Each row was made from one walk, in order. Every step used is in the known rows, and no mark comes twice. Write each row's walk.
(in the rows, 128 means zero)
Known rows:
h > v: [116 147 134 131 120 130 123 137 102 108 152 117 120 128 138 124 132 131
 138]
u > v > g: [128 145 137 102 121 150 140 129 145 126 148 113 130 128  83 130 137 132
 148]
g > n: [136 114 136 129 142 121 132 136 138 145 146 143 102 143 116 142 131 130
 112]
b > u > v > g > n > t: [118 144 104  92 112 111 151 145 186 179 156 144  87 165  14 115 142 132
 149]
b > u > v: [122 142 112 101  98 120 137 135 179 141 117 136 142 148  95 120 125 131
 153]
t > n: [124 119 124 113 125 122 143 136 118 119 133 125 151 125 114 132 122 131
 123]
g > v > u: [ 95 124 132 130 137 131 111 123 198 140 185 158 136 161 107 122 131 127
 126]
v > g > n: [124 124 140 121 153 130 134 142 131 159 163 123  83 139  81 143 146 125
 120]
t > n > g > v > u > b > h: [ 82 131 104 136 138 114 140 156 148 128 152 157 132 161  80 120 144 147
 101]
b > h > v > g > n > t: [130 138 110 127 141 108 126 156  90 144 174 125  50 130  65 117 156 147
 137]
h > b > u > v > g > n: [125 160 129  97 104 103 120 151 152 188 150 146 109 149  38 132 138 137
 144]
u > b > h > v > g > n > t: [112 149 105 137 131 120 133 167  79 132 153 148  57 146  77 128 157 152
 127]
h > v > g > n > t: [112 148 124 122 137 123 137 148 103 149 191 127  70 145  58 120 151 133
 135]
n > g: [119 142 122 132 134 125 145 133 116 143 128 111 111 130  95 118 139 126
 118]
u > n: [137 121 130 128 130 163 144 138 159 104 125 116 106 142 107 125 126 127
 130]
v > g > n > u: [ 95 142 130 117 158 122 150 124 172 172 175 140  86 139  65 132 157 115
 114]
b > h > v > g: [124 148 122 130 135 125 112 149  79 119 152  96  78 105 108 120 153 139
 146]
g > v > u > n > t: [103 123 113 128 131 158 135 131 227 125 187 160 107 181  51 100 127 131
 132]
h > v > u > n: [118 142 130 132 140 166 130 139 166  97 179 128  85 151  79 110 133 124
 150]
h > b > u > v > g > n > t: [124 164 108  95  96  94 128 149 157 197 154 160  99 157   4 113 136 142
 147]
t > n > g: [112 132 119 117 131 117 163 143 108 135 132 107 130 128  82 119 135 128
 110]
g > v: [102 120 137 130 123 132 117 130 164 126 154 134 152 150 140 131 129 133
 116]

Write each row's walk:
[ 83 140 106 150 139 123 125 148 157 137 147 159 109 164  93 118 149 145
 105]
n > g > v > u > b > h
[125 130 120 118 142 122 143 141 134 167 167 138  78 146  50 124 145 130
 125]
v > g > n > t
[108 159 117 139 128 133 120 160  67 105 135 118  90 121 124 131 154 147
 136]
u > b > h > v > g
[134 137 123  98 127 135 153 136 152 149 169 140  93 154  35 125 140 140
 137]
u > v > g > n > t
[ 64 138 118 130 135 131 152 148 164 135 172 159 150 178  76 122 138 134
  98]
t > n > g > v > u > b
[125 128 110 120 116 141 141 148 191 131 113 121  98 152  89 114 128 121
 144]
b > u > n
[100 149 100 139 133 113 140 127 139 125 103 164 120 129 132 127 146 138
 113]
n > u > b > h
[135 136 118 137 125 114 110 145  85 104 136 115  97 111 141 122 139 145
 141]
b > h > v
[134 135 118 138 145 148 118 148 148  96 160 124  60 133  82 109 138 136
 153]
b > h > v > u > n
[ 88 133 111 126 117 138 148 154 210 145 139 113 104 177  67 104 141 124
 119]
b > u > n > g > v
[ 95 156 118 130 102 123 127 158 184 159 133 127 115 167  56 101 136 133
 117]
h > b > u > n > g > v
[104 117 134 131 142 168 126 134 227 114 181 145 115 173  83 118 129 126
 128]
g > v > u > n
[ 79 135 130 140 131 141 116 134 188 126 166 181 147 177 121 132 132 135
 116]
g > v > u > b
[ 77 175 109 135 135 126 139 141 108 117 145 135  92 125 109 121 166 136
 130]
n > u > b > h > v > g
[100 161 126  97 128 143 156 111 182 139 159 128 131 132  65 121 148 123
 141]
n > u > v > g
[131 125 127 129 145 162 136 132 196 116 155 139  92 151  75 116 128 121
 140]
v > u > n
[ 88 125 127 118 126 122 153 145 140 131 158 114 158 149  95 123 137 133
  99]
t > n > g > v
[126 156  96 121  90 114 127 148 161 157 110 152 101 152  44  91 122 134
 145]
h > b > u > n > t
[ 93 126 114 146 135 126 108 141 172 123 149 176 128 161 126 130 138 148
 116]
g > v > u > b > h
[ 95 138  95 123 128 110 158 136 132 114 107 159 139 130 120 129 140 139
 108]
t > n > u > b > h
[ 80 152 126 127 153 130 157 134 161 158 157 161  97 156  82 143 158 122
 105]
v > g > n > u > b
[ 89 159 128 141 127 140 122 140 126 111 164 164 114 156 115 125 135 132
 137]
h > v > u > b
[118 158 114 124  96  88 101 142 133 172 110 147 131 133  99 113 124 130
 138]
h > b > u
[ 75 166 105 121 131 118 154 150  99 108 150 129 114 121  94 124 161 138
 124]
t > n > u > b > h > v > g
[103 126 131 134 133 162 154 145 179 114 150 107 113 163  87 116 139 131
 106]
u > n > g > v
[136 127 108 124 122 156 153 135 158 112 130 131  99 147  76 106 125 132
 134]
u > n > t
[ 87 165 104 141 124 118 135 137 110 103 126 152 112 131 141 123 151 141
 122]
n > u > b > h > v
[100 151 120 126 155 108 133 142 128 147 180 126  59 121  78 126 168 131
 126]
b > h > v > g > n > u
[103 141 121 139 134 134 128 131 156 129 141 175 128 156 108 128 131 130
 129]
v > u > b
[ 80 127 122 119 140 121 144 138 177 147 187 136 142 160  58 113 137 126
 110]
t > n > g > v > u
